Each row was made from one path, in order. Every step used is in the known rows, and no mark comes twice. Write each row's path.
In the rows, 128 means zero.
Known rows:
F -> D: [122 129 134 141 122 116 120 132 121 118 145 107 132 166 122 149 129 142
 127 105 137 125 120 133 149 120 131 127 128 126 132 130 114 140 117 164
 102 124  95 121 143]
C -> N: [141 110 119 120 146 145 136 143 150 123 124 136 139 150 135 107 138 133
 123 132 127 130 142 122 128 116 139 115 133 132 129 193 129 135 161 136
 127 121 103 160 120]
V -> D: [119 136 133 175 138 117 125 123 118 150 107 103 126 118 124 141 129 129
 123 112 176 116 137 115 126 116 122 118 121 165 135 141 128 131 126 127
 134 122 127 146 114]
W -> C -> P -> Y: [ 75  98 117  92 150 100 141 179 153  70 105 127 152 153 112  93 119 127
 106 141 106 112 163  99 140 120 143 112 131 186 122 181  91 136 135 120
 135 100 113 128 144]
V -> D -> W -> C -> N: [ 89 116 115 154 175 120 116 167 155 105  94 119 150 150 113  89 135 156
  96  94 185 105 160 113 109 139 137 100 122 136 112 215 116 130 157 131
 123  92 116 151 124]
A -> C -> P -> Y -> F -> D: [ 95 118 101 116 160 115 190 155 144 105 152  90 155 145 142 147 108 162
 136  98 131 107 125  85 148 144 143 127 149 216 142 218  80 117 137 170
 117 127  61 157 196]
C -> P -> Y -> N: [131 118 106 116 148 141 169 135 127  99 119 113 184 140 133  93 114 157
 108 122 140 124 148  91 138 129 145 130 123 194 125 191  94 119 154 121
 140 117 120 147 158]
A -> Y -> N: [123 129 128 131 145 155 164 140 139 123 123  99 163 126 151  96 132 152
 126 127 140 136 153 120 118 133 143 120 124 184 106 160 123 103 163 122
 126 144 164 134 174]
D -> W -> Y: [110 129 114 122 163 125  94 165 113  89 147 156 129 137  83  92 120 160
 101 114 139 121 118 129 104 165 107 152 119  99 116 137  98  90 136 130
 132 120 136  99 142]
Y -> A -> C -> N: [137 114 126 119 167 157 157 145 230 145 162 119 148 157 159 110 152 168
 146 132 119 124 121  86 117 138 145  87 162 165 125 208 109 137 184 151
 136 129 114 147 157]
D -> F -> C -> T: [128  88 182  95 138 111 130  85 152 128 133 155  96 178 176 118 120 171
  98 125 173 137 113 128 154 195 131 149 109 120 168 164 110 110 121 123
 135 123  83 135 152]
V -> D -> W -> Y: [104 134 119 170 172 112  91 159 103 112 128 128 130 128  79 103 119 161
  98  98 189 109 129 117 105 150 102 141 114 138 124 152  96  94 138 129
 138 117 137 117 130]
P -> Y -> E -> C: [151 170  86 135 180 123 182 146 179 105 126 112 134 137 102  89 138 142
 106 133 123 167 148 108 110 145 126 102 137 144 116 188 117 140 140 167
 144 119 115 139 225]
V -> D -> N: [120 155 127 173 143 126 113 113  99 147 111 107 127 136 126 131 144 146
 120 113 186 103 120 121 158 175 110 122 127 151 123 149 112 136 159 147
 122 129 127 147 126]
D -> N: [126 148 124 125 138 138 115 118 109 124 133 135 125 145 130 120 148 147
 122 128 135 113 110 133 160 186 113 133 134 113 117 137 115 133 162 149
 118 133 129 127 137]
P -> Y -> A: [148 124 112 138 133 123 156 140 171 107 163 105 138 148  98 120 133 147
 117 151 109 134 137  85 138 124 133 102 136 152 116 124  90 148 151 125
 144 114 128 132 189]
C -> T -> D -> W -> Y: [119 114 123 102 175 116  78 184 124  61 155 165 133 149  85 124 124 157
  95 120 150 163  99 140 111 169 105 169 110  96 156 180  76  67 150 129
 174 153 106  91 156]
Y -> F -> D -> N: [118 140 123 147 142 114 162 126  79 121 140 111 129 162 126 135 130 166
 119  84 148 105 106 143 184 197 116 136 125 111 123 153 102 138 151 179
 102 129  78 151 188]
C -> T -> Y -> F -> D: [134 115 131 143 137  97 174 126 140  92 136 133 116 163 127 145 115 156
 118 103 148 162 121 134 166 136 125 142 124 154 162 215  69 109 122 151
 184 130  35 162 189]
A -> C: [112 133 125 111 142 143 127 137 165 136 142 114 134 122 145 137 132 144
 155 118 125 125 115 106 117 146 134 123 151 165 127 155 125 116 141 143
 128 140 133 120 138]
C -> T -> D -> W: [133 127 121 108 152 127  98 136 139  94 146 151 137 136 121 160 131 148
  99 121 156 171 100 139 115 162 116 160 120  92 158 174 103  83 144 132
 156 148 101 110 151]
P -> Y -> A -> C: [131 134 111 122 148 137 157 152 209 117 176  91 145 139 116 130 137 161
 146 142 106 134 126  64 127 142 141  98 157 185 113 154  83 133 162 141
 145 131 135 124 197]
T -> C -> P: [105 111 124 110 144 115 126 127 176  94 111 155 129 138 160 122 136 159
 110 151 128 110 138 108 129 117 128 155 137 153 163 168 118 144 116 140
 162 129 111 122 103]
Y -> A -> C: [123 132 133 127 146 143 150 130 204 150 167 113 136 134 146 127 142 164
 151 130 120 122 111  94 119 148 131 102 160 165 124 142 109 131 153 142
 137 134 134 116 163]
F -> C -> P -> Y: [129 108 118  94 160  93 138 127 166 111 121 128 144 188 133 107 115 143
  87 137 145 112 150  93 148 122 130 145 116 182 150 170  95 127 135 120
 137  92  96 154 131]
F -> C -> P -> Y -> A: [143 105 125 108 163  92 158 118 203 124 148 124 145 202 132  97 127 164
  80 148 136 109 146  82 149 125 126 126 128 186 146 155  84 143 148 119
 150  89  99 149 158]
C -> T: [136 120 142 110 127 128 135 111 122 125 122 152 133 132 155 128 127 144
 113 134 135 153 120 123 138 132 130 137 129 132 169 175 103 108 126 115
 144 134  89 129 143]
F -> C: [139 121 141 114 145 103 123 117 156 135 125 126 126 181 136 112 124 147
 109 117 152 121 139 126 139 137 126 142 110 129 139 125 126 130 126 125
 130 101 118 138 123]
D -> F -> C: [126  91 170 113 138 112 120 103 156 134 137 132  90 174 151 119 120 155
 110 115 161 111 119 133 144 192 130 142 106 119 127 116 130 127 122 136
 120 117 118 131 140]
V -> D -> W: [120 152 115 177 149 121 113 109 114 145 117 114 133 117 118 136 127 153
 102  99 202 117 131 116 110 145 113 131 124 131 126 146 124 113 132 128
 121 117 131 134 126]
F -> D -> W: [118 144 117 142 134 123 109 119 119 113 155 121 135 165 117 144 127 164
 104  92 159 124 112 134 138 151 121 138 132  89 124 134 115 125 120 169
  91 116  97 111 154]
T -> Y: [138 131 117 135 131 119 123 133 174 101 127 134 110 142 102 131 131 118
 133 136 122 147 134 125 133 120 118 130 127 152 116 153 106 124 134 131
 184 127 124 139 128]
E -> Y -> F -> C -> P: [136 116 131 107 169 104 188 134 153 142 114 132 137 183 172  96  90 150
  97 117 156  91 136 142 137 152 156 141 116 184 137 216 100 105 127 117
 154 110  71 175 138]
V -> D -> F: [110 107 162 177 130 124 124 108 120 150 122 107  93 116 138 147 121 136
 126 110 187 108 121 120 129 172 127 116 120 157 123 136 133 127 123 139
 120 141 132 139 132]
T -> C -> P -> Y: [112 113 104 105 147 112 137 142 183  62 118 133 136 146 127 123 131 158
 107 163 116 122 153  78 139 113 138 148 134 174 152 176  95 145 125 140
 171 123 112 132 135]
F -> C -> T -> Y: [150 118 144 102 152  93 128 106 198 105 114 155 110 195 138 112 128 153
 101 135 156 165 135 122 157 133 119 155 112 157 171 193  79 105 132 117
 203 105  74 152 131]
B -> D: [117 134 125 134 164 133 128 134 126 127 121 113 146 126 106 161 125 115
 114 124 125 112 120 162 123 122 136 145 144 126 149 152 138 141 139 125
 126 143 117 150 107]
E -> C: [136 161 129 119 164 128 132 120 129 133 121 127 128 134 134 126 120 147
 116 124 132 137 142 132 111 138 127 106 141 119 120 180 143 132 136 163
 129 143 124 129 148]
F -> C -> N: [152 103 131 106 166 116 132 133 179 134 120 130 138 200 145  93 135 150
 103 121 152 123 149 121 136 122 141 128 117 131 142 187 122 138 159 132
 130  93  95 167 113]
D -> F -> C -> P: [110  79 166  99 149 105 128  92 160 142 125 154  99 179 177 110 113 150
  90 125 168  95 121 129 145 180 125 146 119 150 149 155 127 122 118 135
 119 116 102 140 117]
W -> C -> P: [ 69  95 138  99 147 103 132 159 145 100  97 146 143 146 144  94 124 128
 106 129 118 103 149 128 130 124 132 119 132 166 132 172 115 134 124 122
 131 108 114 123 109]

Which path is each row?
[ 69 104  92 106 170  95 182 172 126  68 111 139 157 131 105  82 101 157
  83 107 129 102 156 108 127 169 132 128 121 151 112 201  86 111 138 117
 135  93 102 147 187] : D -> W -> C -> P -> Y -> F
[119 147 131 135 130 127 109 120 100 115 146 113 130 182 124 140 149 160
 124 107 142 112 102 135 183 178 117 134 133 110 127 139 104 145 149 187
  93 131  93 125 156] : F -> D -> N
[117 105  98 121 154 109 196 144 111 106 120 127 145 119 125 114 102 134
 108 129 124 116 148 102 138 133 133 132 123 183 136 190  97 117 138 119
 144 119  89 173 172] : C -> P -> Y -> F
[129 136 114 121 162 131 170 129 252 112 130 147 118 133 149 105 154 149
 141 137 135 192 102 110 125 151 120 133 150 190 162 224  80  93 142 141
 207 129  85 136 192] : A -> C -> T -> Y -> E
[146 132 109 130 133 149 159 149 125  94 131  94 175 135 108 101 120 159
 124 117 133 141 149  94 137 137 147 122 113 163 102 152  98 123 158 124
 141 119 139 132 182] : P -> Y -> N
[123 139 101 158 145 103 153 127 141  89 150 125 116 159  92 140 113 163
 108  83 157 135 122 140 141 162 111 143 120 115 114 173  89 110 128 165
 156 115  80 149 186] : T -> Y -> F -> D -> W
[139 115 125 128 143 108 183 122 145 103 116 152 114 124 134 123 112 140
 120 129 138 164 131 130 143 143 122 141 121 158 156 213  81  94 133 114
 207 133  68 169 173] : C -> T -> Y -> F
[ 67 122 104 142 170  92 125 158 144  86  98 114 158 140  99  99 114 150
  80 113 177 100 165  88 120 135 127 115 125 187 118 201  86 123 136 121
 128  89 117 138 141] : V -> D -> W -> C -> P -> Y
[ 58 105 121 121 163  90 162 155 113  88 118 136 153 165 131 103 107 170
  84  76 154  89 136 141 139 166 123 131 125 131 128 194  96 121 120 157
 100  98  68 132 169] : Y -> F -> D -> W -> C -> P
[ 68 116 107 106 156  96 118 168 140  53 133 117 163 187  96 109 118 163
  85 106 135 107 145 107 146 140 137 124 131 148 119 189  76 133 125 160
  99  92  84 115 172] : F -> D -> W -> C -> P -> Y
[ 75 135 128 161 157 103 109 153 134 113  98 111 139 132 105 109 123 154
  98  90 186 107 149 122 110 148 122 113 116 135 108 151 115 124 126 125
 120  95 139 120 130] : V -> D -> W -> C
[144 114 105 112 168 154 164 164 233 113 174  99 157 160 126 109 145 166
 145 146 107 134 137  58 123 130 156  82 161 188 116 215  86 140 193 149
 143 121 110 153 190] : P -> Y -> A -> C -> N
[110 115 130 110 159 135 155 118 204 156 156 137 146 140 173 122 137 160
 132 137 126 105 111  90 118 141 125 107 171 195 144 180 104 124 147 139
 137 134 117 125 140] : Y -> A -> C -> P
[147 127 115 141 149 115 171 120 214 104 115 161 111 144 131  94 155 134
 112 142 139 195 114 128 134 135 110 137 130 156 164 196  84 104 126 123
 210 118  82 142 185] : C -> T -> Y -> E
[156 151 131 133 131 169 161 149 140 123 127 105 169 153 142  95 111 161
 133 116 142 126 129 135 128 148 174 117 122 163  91 185 107 108 148 127
 145 136 131 128 158] : E -> Y -> N
[121 114 118 119 190  87 143 159 118 102 139 150 127 169  93  70 101 186
  80  84 168 105 132 138 118 192 104 169  93 100 127 146  93  86 136 122
 147  95 108 138 167] : D -> W -> Y -> F -> C
[131 111 115 122 144 118 164 129 176 115 151 125 147 151 126 113 129 144
 100 161 115 117 139  83 139 118 129 109 145 184 136 162  85 139 147 123
 146 115 110 139 165] : C -> P -> Y -> A
[118 152 120 132 169 140 113 124 107 123 123 121 147 145 106 152 144 133
 107 124 132 100 101 166 160 183 123 153 148 113 143 162 123 148 172 150
 116 148 117 149 119] : B -> D -> N
[149 136 145 103 157 150 141 173 237 118 180 112 144 171 154 160 134 161
 146 148 119 163  87 114 117 158 162 109 155 183 142 226  71  90 163 143
 191 176  93 107 185] : E -> Y -> A -> C -> T -> D
[120  91 175 103 176 113 127  92 152 127 125 138 116 179 155 152 114 157
  85 122 169 119 106 161 151 190 137 168 126 118 193 188 115 122 129 123
 133 136  68 153 133] : B -> D -> F -> C -> T
[128 151 109 125 189 119 179 113 177 149 104 151 136 135 162  84 137 142
  90 126 143 142 132 135 104 143 112 111 153 153 149 215 135 128 126 163
 137 125 101 142 166] : Y -> E -> C -> P
[126 118  91 132 158 119 183 141 181 109 122 131 142 133 127  86 142 123
 100 147 127 140 136 100 128 124 122 127 136 185 145 173  97 126 131 127
 141 104 104 146 180] : C -> P -> Y -> E
[139 112 133 125 155  92 174 126 133 140 117 124 125 161 141 106 107 152
 106 101 158 114 142 134 139 156 125 145 102 131 140 138 120 120 129 118
 138 103  99 165 152] : Y -> F -> C
[111 103  97 115 155 102 190 154 161  66 112 132 136 125 130 119 111 165
 108 145 122 114 158  84 138 134 138 153 125 179 153 189  91 134 130 132
 180 122  95 159 167] : T -> C -> P -> Y -> F
[ 56 121 116 130 166  97 169 179 124  80 131  98 136 156 118 107 121 167
 101  94 142 112 154 139 125 168 136 116 124 135 100 174 102 111 134 152
  94 117 113 128 218] : A -> Y -> F -> D -> W -> C
[ 96  98 135 113 148  88 181 163 163  70  97 151 119 138 119  98 114 144
 117 119 122 157 150 135 144 149 130 123 113 162 140 219  73 107 132 109
 210 113  74 153 177] : W -> C -> T -> Y -> F
[123  98 128 113 190 143 139 196 214 110 173 133 144 168 119  78 146 177
 141 130 113 120 121  87 109 144 135  98 152 175 121 210  86 118 187 147
 154 132 118 131 159] : W -> Y -> A -> C -> N
[126 109 109 119 148 110 157 138 222  74 143 132 139 162 128 115 140 178
 100 174 112 119 150  64 139 115 133 130 143 178 150 163  79 161 137 139
 181 117 113 126 162] : T -> C -> P -> Y -> A
[135  82 148  99 193  75 138 194 134  80 135 147 127 182 104 109 106 160
  93 105 153 154 125 144 130 167 112 176  83 137 175 184  73  75 147 117
 200 131  72 140 167] : W -> Y -> F -> C -> T -> D
[134 123 100 135 141 114 189 153 110  98 133 105 136 114  99 122 108 135
 123 123 120 129 148 107 136 141 137 125 117 149 118 151 100 124 140 120
 145 119 108 164 192] : P -> Y -> F
[163 115 143 102 168 102 169 165 167 110 131 119 134 193 147 139 101 150
 104 117 156 152 119 154 135 162 158 153  96 149 158 218  81  82 139 121
 193 142  60 157 174] : E -> Y -> F -> C -> T -> D
[120 132 128 187 174 111 112 156 142 120 152 126 134 142  78  94 128 179
  91 109 185 105 126 103 106 156 100 118 121 139 118 137  83 107 148 126
 150 112 141 112 153] : V -> D -> W -> Y -> A
[117 117  87 130 161 110 177 149 229  68 113 139 135 143 129  89 155 157
 100 159 123 145 144  86 131 125 126 147 134 177 159 172  95 145 122 143
 179 106 107 132 178] : T -> C -> P -> Y -> E
[143 113 111 121 158  86 185 143 139 109 128 104 133 163 109 108 102 152
 102 112 142 122 156 105 146 151 135 141  99 151 129 147  96 125 139 116
 148  93  98 172 189] : P -> Y -> F -> C
[144 166 109 141 176 124 173 125 174 140 114 130 123 128 133  90 143 143
 109 120 133 158 133 137 101 150 118 106 139 122 126 178 141 133 132 168
 139 129 117 131 189] : Y -> E -> C
[132 158 122 118 192 129 198 118 184 133 109 136 125 129 176  81 151 152
  94 154 135 188 143 127 101 149 124 108 150 169 163 241 117  98 139 148
 142 150 107 140 231] : A -> Y -> E -> C -> T
[143  66 154 105 167 118 105 155 201 106 149 125 104 206 133 136 135 140
 111 118 160 133 122 138 130 177 139 133 104 113 133 176 133 127 166 154
 147 136 103 152 132] : T -> D -> F -> C -> N
[121 136  89 148 145 109 170 143 102  84 161  98 144 148  86 139 105 172
 102  87 148 126 130 111 144 165 132 137 120 114 115 160  87 120 133 160
 108 107  80 147 221] : P -> Y -> F -> D -> W
[145 114 121 132 160  81 170 125 177 115 118 131 105 174 112 109 108 145
 111 108 153 130 146 132 143 146 115 146 100 154 128 159  99 115 135 122
 198 101  96 176 151] : T -> Y -> F -> C
[157 142 136 138 131 143 157 143 186 138 158 115 131 165 134 119 124 144
 129 148 117 120 119 125 126 135 161  96 141 151 104 158  99 132 142 128
 149 134 120 122 160] : E -> Y -> A
[149 129 122 143 136 142 145 133 164  98 121 121 148 147 112 104 126 150
 130 114 143 150 140 122 134 133 128 130 117 165 100 167 101 114 156 128
 190 127 136 137 148] : T -> Y -> N
[ 90  95 124 110 153  99 160 173 191  83 130 123 156 166 111  87 131 145
  99 151 101 108 159  89 138 121 139  93 134 189 120 167  78 151 146 120
 146  96 116 123 171] : W -> C -> P -> Y -> A
[130  83 165 112 149 102  98 140 175 108 150 117  94 186 122 156 125 138
 114 113 159 131 112 146 132 187 126 148 100 117 130 110 134 117 135 147
 148 143 126 120 138] : T -> D -> F -> C
[136 152 120 114 202 122 170 153 203 109 124 125 126 138 148 116 158 136
  99 153 136 210 133 141  88 146 121 115 142 160 162 240 119  92 154 160
 172 175 113 130 229] : A -> Y -> E -> C -> T -> D
[ 82  68 179  94 138 110 107 175 158  65 128 138 106 151 130 144 128 135
 120 126 131 156 114 145 133 187 139 125 112 120 142 169 108 109 132 134
 160 156 105 100 165] : W -> C -> T -> D -> F
[131 134 122 134 149 133 144 136 251 124 167 119 117 147 123 132 145 153
 153 139 115 141 117  92 123 141 123 104 159 186 112 164  88 125 159 144
 194 135 129 124 163] : T -> Y -> A -> C
[122  96 132 109 172  86 182 115 137 150 108 145 132 166 168  96 104 150
  86 106 163  93 142 128 141 149 121 151 113 162 161 174 116 116 124 116
 142 101  82 173 130] : Y -> F -> C -> P
[153 160 100 117 180 119 192 127 171 103 119 135 138 137 132  88 138 159
  94 141 130 196 138 103 119 148 129 110 139 146 157 232  92 118 139 152
 156 125  80 142 238] : P -> Y -> E -> C -> T
